Each row comes from the steps of one walk. Every step used is in the known rows, and no mark comes twice. Write the walk behind each row, first mark first.
In the rows, 128 means zero.
Known rows
J F: [ 82 112 133 124 140 133 154 141 142  79 182 106 141 152 120 117 149 141
  69  85 115 152 126 138 138]
Z J X: [151 158  93 135 121  89 128 124  70 106 107 126 140 141  81 113 137 158
 149  95 144  86  92 137 100]
U V X Z J F: [ 67 134 153 117  91  79 169 111  91  89 129 134  65 135 109 123 137 152
  41 107 143 116 118 149 165]
U V X Z: [ 78 128 165 116  93  87 151 105 107 111 116 143  67 123 127 127 129 142
  53 116 152 112 131 149 170]
U J: [120 140  79 126 166 111 157 130 104 113 146 134 140 141 107 108 159 148
 143 157 104 134 145 100 145]
Z F U V: [ 87 129  70 111 122 120 128 127 107 128 194 131  93 142 151 142 146 170
 107 115 187 132 117  49  74]
V Z J F U: [144 113  82 118 133 102 186  87  89 128 145 112  94 135 104  78 146 138
  54  92 150 144 116 112  95]
U Z F V X: [ 88 123 106 103 129  92  84 137  96 138 133 156  95  89 162 132 169 157
  60 127 206  91  91 115 106]
F U: [120  99 135 137 128 129 131  82 118 146 169 126 138 128 129 113 130 130
 127 139 145 140 125  67  84]
X Z: [119  99 188 110  98 134 136  89  95 151 133  95 117  84 136 138 122 159
  69 118 124 143 157 114 160]
U V X Z F: [ 71 138 143 112  90  82 151 115  98 112 128 141  61 128 135 134 135 155
  51 111 169 115 129 136 157]
Z F U J V X: [103 151  77 128 135  99 149 124  81 125 209 134 129 158 149 120 167 170
 117 122 178 151 129  65  72]
Z U V J F: [ 86 152 117 122  83  71 156 115  96  93 162 145  62 110 114 145 111 151
  66 147 143 114  92 137 154]
U J X Z F V: [ 98 120 103 109 171  76 131 109  86 116 156 127 139 124 123 105 172 197
  99 111 140 109 152 100 139]
J X: [129 126 141 137 144  99  98 117 124 113 118 124 157 116 128 107 137 154
 116  65 168  78 135 152 119]
Z J: [149 157  84 128 110 109 150 132  73 117 112 131 119 148  82 127 132 139
 156 138 116 121  87 120 109]
F U J: [113 107 102 135 154 116 151  86 103 136 183 127 148 134 115  98 153 144
 137 158 128 142 137  47  98]
U J X Z: [117 127 116 121 161  94 139 102  83 113 141 114 152 111 113 100 163 182
 105 107 130 106 162 109 154]
U V X: [ 79 143 138 127 108  82 149 124 123 100 113 158  72 141 124 123 133 126
  78 123 157 104 118 156 155]
J Z F: [152 144 135  86 151 131 127 117  92 102 148 120  70 113 181 151 175 151
 110  87 154 128  89 117 136]
X Z U J: [124 131 153 115  90  99 150  84  63 140 148 100 101  70 132 151 122 170
  67 148 131 138 150 103 163]
F V J: [ 89  85 160 102 150  62 131  88 129 142 141 177 105 158 106 103 133 147
 113 182  99 131  88 138 133]
U J V X Z F: [102 169 138 130 141  85 173 124  71 103 186 137 137 148 133 108 174 162
  81 129 122 147 153 130 159]
J V: [111 160 208 137 130 125 140 131 125 105 184 142 137 140 148 131 148 120
  79 102 112 141 131 163 159]
F V X Z U: [ 90 102 189 117 119  32 125  78 105 142 120 163  93 130 136 130 132 140
  70 158 142 132  99 164 127]

Write each row's walk
[ 93 106 140 121 112 110 179 107 111 104 174 123 133 154  89  84 128 161
  88 128  98 151 112 139 150]	V J F
[130 140 109 122 117 111  91 124  68 118  99 135 124  69 112 114 157 153
  82 101 181  59  88 123 124]	U Z J X
[104 120 178 104  66  94 147  75  69 139 143 112  66  71 127 154 102 172
  39 143 139 127 131 116 176]	X Z U V J
[135 171  84 140 126  63 134 116  79 106 140 136 120  99 123 138 133 159
 117 139 156  98 122 125 126]	Z U J X
[132 126 152  75 168 106 118 106 100 106 153 139  60 124 182 151 182 155
 104 101 146 128  73 120 133]	J Z F V
[148 124  79 115 133 102 186 101  93 122 130 113  90 135 103  82 147 138
  55  89 143 139 116 132 108]	V Z J F
[106 163 113 126  92  83 133 127 104 106 140 148  59  97 131 168 111 136
  88 145 159 104 100 130 144]	Z U V
[125 194 120 147 108  59 160 121  71 100 165 149 111 116 132 142 138 136
  96 155 142 129 119 149 143]	Z U J V X
[107 160 245 141  98  94 156 103  90 117 166 134 137 131 151 119 141 128
  42  97 135 149 144 189 165]	J V X Z
[129 125 175 129 104  83 103  85  85 126 126 103 134  72 138 130 122 177
  69  69 180  87 142 143 135]	J X Z U
[118 119 149 116 121 102 101 101  88 129 139  97 142  94 145 124 139 196
  76  45 189  93 153 123 121]	J X Z F
[ 88 109 145 136 113  98 143  80 115 125 161 147 101 137 124 109 135 127
  92 137 162 123 118  86 103]	F U V X
[ 88 113 102  95 130 101  90 131  93 140 145 155  94  84 152 126 166 167
  62 137 185  94  87 100 116]	U Z F V J
[113  92 140 130 124 136 105  82 104 149 158 130 131  79 139 109 148 133
  85 140 173 113 112  60  94]	F U Z
[127 136 195 113  87 121 155  94  56 131 151 102 113 105 115 139 133 164
  66 113 110 146 130 126 163]	X Z J V
[113 126 153 130  78  78 150  86  70 147 132 115 118 124 145 121 131 154
  77 114 189 146 143 126 104]	V X Z F U
[128 143 175 142  62  63 154  86  68 137 104 120 108 100 138 132 111 139
  67 128 173 133 134 167 132]	V X Z U
[135 122 156 110  87 123 151  92  56 142 125  95 110 102 104 138 125 167
  92 124 116 140 129 107 143]	X Z J
[108 101 145 102  96 133 133  86  76 160 176  90 112  94 154 144 132 186
  71 110 164 155 151  59 111]	X Z F U
[ 84  99 166 130 103  99 149  67 104 134 161 136  98 122 127 113 133 139
  74 133 163 128 126  82 114]	F U V X Z
[134 168  77 134 118  78 150 125  83 112 149 137 105 105 123 148 129 144
 126 170 135 125 116 114 132]	Z U J
[104 171 119 137  77  57 143 120  95 104 125 155  57 107 134 158 111 128
  82 144 173 101  96 152 140]	Z U V X
[123 126 182 135  79  82 152  90  84 139 102 117 121 117 134 116 121 139
  75 118 158 137 147 164 136]	V X Z
[ 53  89 141 123 140 128 162 109 141  81 215 113 121 149 117 110 154 142
  48  90 127 150 121  95 125]	J F U V
[111  98 121 106 174  32 128  78 120 140 129 170  81 121 135 102 151 145
  61 141 154 108 104 143 114]	F V Z U J X
[106 135  44 115 143 116 139 125  90 134 202 123 127 148 143 129 162 177
 137 130 172 146 131  37  67]	Z F U J
[ 92  99 153  88 113 107 123 100  91 155 162 110  95 106 153 152 139 186
  63 118 150 147 136  94 129]	X Z F V
[ 89 106 166 122 146  44 120 103 133 132 116 179 112 161 129 116 143 123
 102 157 136 128  96 170 115]	F V X
[ 75  91 139 132 140 132 158 108 136  93 210 104 150 149 119 109 150 140
  69  93 125 162 126  95 105]	J F U
[ 88  89 145 121 111 112 165  83 100 115 189 125 133 134  95  77 138 164
  67 132 121 144 106 105 132]	V J F U Z
[ 69 112  96 115 191  91 164 129 124  82 187 139 138 168 103  99 182 158
  92 144  85 150 128 113 149]	U J F V
[143 134  74 120 138  77 183  94  95 125 143 123  79 104 134  99 141 138
  40 118 160 139 136 128 125]	V Z U J F
